Each row comes from the steps of one walk. Every step used is in the known rows, and no mark comes twice. Write the walk behind each row, first mark first.
In the rows, 128 means zero.
Known rows
J K D: [ 72 103 104 149 145  98  95 187 154 132 101 153 178  92 119 137 162 170
 152  97 107 159 120 141  94 145  71 131 149 120  84 105 236 116 145  91
 120 157 169 102 100]
Y L D K: [ 91  84  61 156 108 106 108 146  88 138 154 133 146 111 127 171 150 149
 132 141 160 121 134 110 124 121  82 110 172 124 133 120 191 129 136 132
 104 169 184  76 131]
T K L: [ 78 157 100 125 145 105 141 153 111 162 126 152 151 119 147 126 163 106
 153 130 151 136 125 147 142 159 106 134 146 138  80 143 136 142 141 120
 119 167 127  59 120]
T K L J: [123 133  89 135 134 113 161 171 105 145 100 152 119 105 161 128 161 131
 148 143 150 130 129  99 137 161 121 159 175 150 101 138 147 172 134 117
 121 179 134  52 122]
J K T: [ 61 126 106 132 169  71  94 159 137 164 140 121 161 104 121 126 130 130
 156 129 153 161 121 138 120 134  98 117 148 157  85 109 180 141 147 107
 120 158 145  98 103]
L D: [ 70 102  58 128 136 110 110 157 116 149 133 129 135 160 140 130 163 138
 147 127 150 109 142 107 117 138 101 139 164 147 103  93 191 133 138 140
 119 163 147  83 125]
T K D L J: [142  89  90 129 113 108 159 184 107 162  97 179 142  99 131 132 183 162
 122 110 129 136 126  87 132 168 110 159 182 131 112 113 200 184 123  93
 134 201 147  67 129]
L J: [115 101  78 139 133 103 146 180 112 138  98 147 104 111 157 139 165 158
 140 129 144 126 128  81 121 152 109 160 191 152 109 107 184 168 114 116
 133 177 156  72 107]
D L: [ 86  93  77  99 128  88 144 155 113 186 121 166 141 135 118 129 183 148
 125  84 137 116 122 116 129 168  96 135 166 127  97  97 201 168 111 103
 134 194 147  71 130]
T K B: [105 140 116 143 136 105 140 169 122 173 138 126 169 108 159 165 145 119
 147  79 132 136  82 161 158 138  95 141 176 155 104 116 167 151 143 100
 123 172 144  70 109]
B L: [ 75 113  80 115 123  66 136 176 111 130  74 147 102 118 141 165 180 146
 141 119 151 121 101 108  95 149  99 127 171 152 102  96 168 113 115  98
 129 155 172 109 113]
Y L B: [109 125  94 125 128 130 132 160  92 181 128 176 109 102 146 157 169 158
 158 107 125 122 122 109 109 127 103 122 146 154 113  93 185 163  78 148
 142 166 172  93 113]
K T: [ 73 126  86 135 156  71 106 163 122 182 147 146 151 125 129 127 154 124
 150 129 164 155 119 139 132 147 103 120 157 165  71 107 150 149 134 113
 137 170 134 101 107]
L D K Y: [101 104  60 149 131  91 123 189 116 164 155 142 161 113 110 175 143 145
 134 132 109 149 131 132 139 118  51 116 168 123 107  86 197 133 126  75
 133 154 191  88 115]
J K D L: [ 88  87  91 111 129  91 126 171 137 172 107 172 174 109 103 126 179 167
 133  75 110 136 120 128 112 165  84 132 154 113  92 100 236 154 133  85
 122 188 155  80 131]
D K T: [ 82 106  80 153 142  67  96 151 111 174 167 135 165  99 110 153 139 131
 139 149 172 163 123 140 144 128  80 103 162 151  84 122 150 137 148 102
 121 170 156  97 107]
Y K B: [ 77 120  83 146 144  92 119 181 155 160 132 113 153 114 163 164 124 160
 177  74 125 121  78 165 130 145  76 129 169 161 100  92 176 135 149 108
 109 177 153  74 106]
D L J K Y: [107 117  92 121 149  89 147 205 137 159 112 144 144  96 122 148 142 155
 141 104  83 147 123 117 120 137  75 139 167 127 114  79 227 164 113  65
 140 160 180  77 111]
L T K: [103 123 127 155 134 118 134 179 116 149 149 131 163 105 123 164 160 119
 107 112 135 166 143 123 150 138  97 122 167 124 123  99 190 134 124 100
 125 174 146  87 104]
B L D K: [ 87  79  58 148 109  84 104 148  96 131 135 118 141 107 114 183 151 150
 130 156 162 124 132 104 121 114  71 109 173 131 125 116 180 105 153 107
  96 158 189  90 125]
B K Y L J: [137 111  71 137 115 111 178 206  97 139  97 174  95  93 168 140 170 157
 133 111 131 126 121  95 117 165 125 158 190 137 131 105 193 198  86 121
 144 185 158  60 134]
J K B L Y: [ 99 139  74 117 143  90 123 182 122 122 114 107 117 118 156 168 128 122
 159 111 138 115  96 121 114 142 119 124 183 155 116 107 177 119 125 111
 105 154 169  81 118]
Y K B L J: [123 106  76 135 118  83 156 194 121 126  69 134  96  97 169 167 154 167
 157 118 140 115  92  91 110 152 112 150 194 170 121 101 164 149 134  99
 114 175 163  80 122]
B K Y: [ 90 113  65 127 146  89 151 212 132 162 135 154 139  97 125 143 159 143
 124 102 115 153 133 157 134 153  70 135 161 121  99  90 203 164 103  80
 148 168 158  72 115]
T K B Y L: [112 128 102 139  90 122 167 160  77 166  88 159 110  94 163 134 167 107
 139  58 167 115  93 142 129 175 130 143 172 135 127 103 185 148  81 131
 146 190 136  70 140]
J K Y: [ 79 129  97 129 161  87 125 201 146 153 124 135 154 102 121 153 137 147
 148 103  87 156 121 141 115 127  62 128 157 125 102  78 224 138 113  69
 142 144 185  91  96]
L D K J: [ 85  75  47 148 126  73  88 173  92 168 173 134 154 112 105 153 137 168
 120 166 147 136 147 109 133 109  65 124 160 118  85  96 162 106 112  90
 125 144 179  69 136]
T K: [ 91 125 130 146 136 111 126 160  99 156 138 144 166 100 130 152 165 124
 119 124 152 158 128 126 143 137  89 134 160 130 115 119 179 139 118 105
 143 172 157  81  89]
D L B Y K: [ 79  82  86 140 119 114 118 158 119 175 103 128 120  80 111 133 135 164
 152  97 157 133 133 126 114 155  63 118 136 135 114  72 200 109 108 108
 130 195 153  85 105]
K L Y: [ 87 152  54 120 159 111 123 167 117 142 142 132 122 143 156 128 138 108
 165 131 150 116 130 129 129 163 122 128 167 145  83 127 151 136 121 139
 111 165 139  57 122]
L J K B Y: [104 109  96 138 114 110 154 155 113 159  67 103 107  77 141 122 133 109
 148  64 163 121 105 140 137 162 100 156 175 144 107  96 203 120 123  93
 123 177 129  69 127]
B Y K D L: [ 91  73  76 123 111  96 132 173 129 183 101 177 164 104 100 122 178 168
 132  71 132 134 120 134 117 183  76 129 149 113  91  87 220 138 123  85
 131 207 144  82 132]
B L Y K: [ 69 107  71 141 143  90  97 189 135 117 124 113 126 109 141 165 122 168
 162 131 148 130 116 116  95 148  83 108 159 144 121  88 180 101 122 117
 112 174 178  88  94]

Write each row's walk
[111 114 124 139 127 115 147 175 112 166 149 142 169 107 112 159 168 120
  99  99 131 158 142 118 154 148 101 121 165 117 126  97 197 149 123  93
 125 187 140  79 118] -> D L T K
[ 65 107  71 151 154 104  91 184 140 128 147 112 139 114 141 154 116 167
 163 127 145 134 128 124 107 147  77 111 158 139 117  90 190 113 122 127
 116 180 172  77  88] -> L Y K
[110  93  88 117 131 120 118 166 122 204 131 177 151  95 104 148 168 183
 153  99 107 136 131 118 118 136  69 116 132 140  94  85 205 154 112 107
 130 186 165  94 115] -> Y K D L B
[103 110  79 133 109 125 142 132  83 188  91 137  97  75 112 124 150 108
 148 107 175 127 141 131 140 150  82 131 141 139  89 106 169 108 105 110
 128 174 134  81 126] -> D K L B Y
[ 92 118  71 121 117  96 128 165 111 144 106 121 135 143 150 158 161 127
 150 117 148 105 106 115 120 133 113 136 169 161 118  97 168 123 154 119
 108 158 149  89 140] -> T K B L D
[ 96  80  60 158  96 111 116 139  79 142 138 131 136 101 121 161 148 137
 128 134 173 121 137 111 128 129  83 114 171 120 133 115 193 118 129 128
 107 173 175  76 136] -> B Y L D K
[104 123  86 134  93 116 166 162  84 164  83 160  98 104 166 130 167 114
 147  53 165 106  91 142 121 178 130 144 175 138 119  97 187 147  79 135
 144 187 137  73 144] -> K B Y L
[ 94  75  49 148 104  83 103 169  74 170 155 143 138 100 109 143 139 157
 118 150 160 130 143 110 131 122  78 126 159 112  95  92 166 104  94  96
 132 153 172  65 150] -> B Y L D K J
[ 76 134  69 124 137 120 123 148 111 157 135 134 150 155 145 119 159 111
 155 141 156 112 141 123 133 146 114 137 148 146  96 123 155 136 157 142
 107 163 125  63 139] -> T K L D
[ 89  86  56 123 141  84 113 191 104 181 159 152 127  84 114 129 150 174
 117 141 143 141 153 128 131 130  80 137 143 124  76  94 168 142  83  99
 140 154 152  58 136] -> L B K J
[ 56 120  46 127 143 111 110 157 133 148 131 124 140 158 148 118 145 139
 175 138 150 103 138 126 113 152  99 128 143 149  92 106 163 126 162 148
  98 167 132  66 137] -> Y K L D
[ 73  88  88 151 124 116 110 162 122 163 104 121 117  77 118 137 128 162
 158 105 160 138 134 128 110 148  60 120 136 141 111  74 195  98 109 113
 131 185 156  90  95] -> L B Y K
[ 98 111 116 160 127 111 111 186 124 154 119 177 193  94 119 145 182 149
 129 107 124 172 120 143 124 150  77 135 151 118  87 115 200 126 134  89
 141 173 156 100  97] -> T K D
[103 114  61 106 143 106 129 166 108 161 148 141 131 141 131 136 151 126
 134 106 143 113 130 109 133 164 116 128 177 132 107 105 193 155 103 121
 125 187 153  63 123] -> D L Y
[ 73 128  62 136 139  91 125 145 115 153 135 141 142 112 135 145 151 127
 159 141 155 127 125 146 135 147  84 117 156 132  78 146 141 129 152 116
  97 163 150  61 127] -> D K L
[107  92 100 119 116 100 138 170 116 188 119 189 184 111 103 133 194 152
 117  81 123 144 120 130 134 171  88 134 155 112  95 107 212 160 125  83
 137 200 147  79 128] -> T K D L
[102 116  76 135  98 131 143 152  84 159 111 138 125 134 155 126 161 109
 142  92 167 100 119 119 127 155 130 144 166 141 131  97 189 141 115 148
 127 180 131  70 152] -> T K B Y L D
[ 97 117  80 146 124 114 149 197 127 138 133 148 115 132 148 160 172 139
 130  79 121 131 132 115 117 161 123 115 179 127 120  73 206 147  98 131
 117 176 145  90 137] -> Y L T
[ 81 128  94 115 130  64 137 178 133 130  72 117 120 102 153 175 151 143
 161  90 130 116  73 133 101 138 101 130 176 161 109 100 178 116 142  87
 105 148 170  97 121] -> J K B L
[112 114 114 167 117 121 126 202 126 148 124 179 186  95 124 155 183 147
 123  92 112 170 125 139 123 156  95 125 158 113 101 102 210 130 127  96
 132 178 150 101 116] -> Y L T K D
[ 98  99  75 121 129 121 144 171 103 157 133 157 108  72 139 135 167 156
 127 107 156 129 145 138 120 150 104 131 147 133 121 118 199 180  93 146
 125 182 144  60 130] -> Y L B K
[ 98 107  94 146 135  87 115 198 103 174 168 145 160 106 111 149 149 148
 104 138 130 162 147 117 145 127  87 128 155 116  87  82 165 118  93  78
 143 151 154  73 125] -> L T K J
[ 71 122  77 141 155  70  91 179 132 158 148 124 147 112 129 143 122 141
 164 144 167 154 113 134 117 148 100 101 150 166  93  97 145 124 139 115
 121 175 148 100 103] -> B L Y K T
[100 135  81 131 120 101 157 198 101 161 118 189 121 122 157 152 175 143
 146  85 113 128 102 132 109 158 109 130 169 129 117  85 195 168  70 119
 159 170 174  84 125] -> K Y L
[ 89 115 101 125 158  74 114 163 130 168 129 129 151  98 121 121 135 138
 149 129 150 154 123 115 124 142 111 128 159 158  97 111 183 167 147 102
 118 173 140  84 117] -> D L J K T
[ 85 107 109 133 155 100 119 171 135 115  96 110 127  85 141 138 134 162
 149 124 127 137 131  94 101 131  95 147 172 140 124 110 227 148 135 108
 111 157 173  72  99] -> L J K
[ 84  86  71 146 131 100 119 197 141 140 113 171 163  85 122 126 182 166
 128  97 136 156 133 158 113 170  78 139 154 115  81 118 215 143 134 102
 126 181 142  84 119] -> B K D
[ 75 116  76 136 157  77  94 172 133 177 164 131 160 119 121 131 123 141
 157 132 163 153 120 136 129 154  99 102 149 157  91  97 157 144 137 115
 123 189 139  87 109] -> D L Y K T
[ 85 123 102 130 156  67 111 170 129 148 111 123 139  92 130 134 134 138
 154 142 155 156 116 112 113 136 112 125 161 166  97 111 171 147 149 101
 117 160 148  97 111] -> B L J K T
[110  99  98 110 137 118 119 159 121 200 125 171 152  92 101 145 168 173
 150  96 102 136 132 115 116 130  76 121 133 138  94  92 218 158 115 104
 126 175 166  93 118] -> J K D L B
[145 100  78 151  90 117 174 172  79 143  80 152  89  80 166 143 158 140
 138 100 162 113 107  94 128 164 127 157 198 144 135 113 183 168  98 123
 131 192 151  61 140] -> D K B Y L J
[ 81 134  66 136 147 106 145 187 149 148 134 131 124 141 140 143 160 120
 147 101 121 132 143 134 133 164 111 117 164 135  82  92 173 132 137 116
  97 166 121  79 138] -> K L T
[126 110  80 139 114 113 163 183  93 133  92 170  91 108 176 140 174 159
 142 115 145 115 116  79 109 163 134 158 193 148 128 109 185 184  91 137
 138 185 159  67 126] -> Y L J
[ 57 129  66 133 136 101 131 157 131 155  97 134 121 111 143 111 141 129
 177 113 164 121 124 154 118 178  88 127 137 138  77 115 149 111 137 121
 112 179 123  61 124] -> B Y K L
[101 127 101 134 149  96 134 177 148 145 108 102 142  97 166 156 123 146
 169  79 116 120  84 139 130 134  99 150 184 161 110 109 200 158 154 102
 100 162 154  64 116] -> L J K B
[ 87 142  95 113 160 121 117 147 124 177 124 141 125  97 132 138 142 146
 180 128 118 128 134 128 115 121  88 121 126 156  84 114 172 141 128 130
 110 149 156  79 111] -> J K L B
[ 78  82  67 143 128  86  98 186 107 183 136 138 127  86 106 131 127 178
 140 133 148 142 139 120 119 134  62 127 135 127  79  64 167  94  82  87
 147 160 162  75 118] -> L B Y K J
[127  78  74 132 117 102 149 190 123 156  93 171 134 101 133 132 173 183
 137 107 126 128 124  87 118 171  99 153 179 135 109 100 205 176 127  96
 127 203 151  68 127] -> Y K D L J
[ 91 119  56 127 120 116 135 181 103 155 130 159 130 156 153 136 168 137
 149 110 128 106 126 112 110 145 115 134 164 139 121  83 197 155 107 142
 135 165 157  79 144] -> K Y L D
[112 126  67 129 137 105 158 174 115 143  93 154 101 118 166 123 164 142
 160 137 147 118 126  98 125 167 121 160 179 155  89 129 152 171 131 124
 118 176 135  55 127] -> K L J
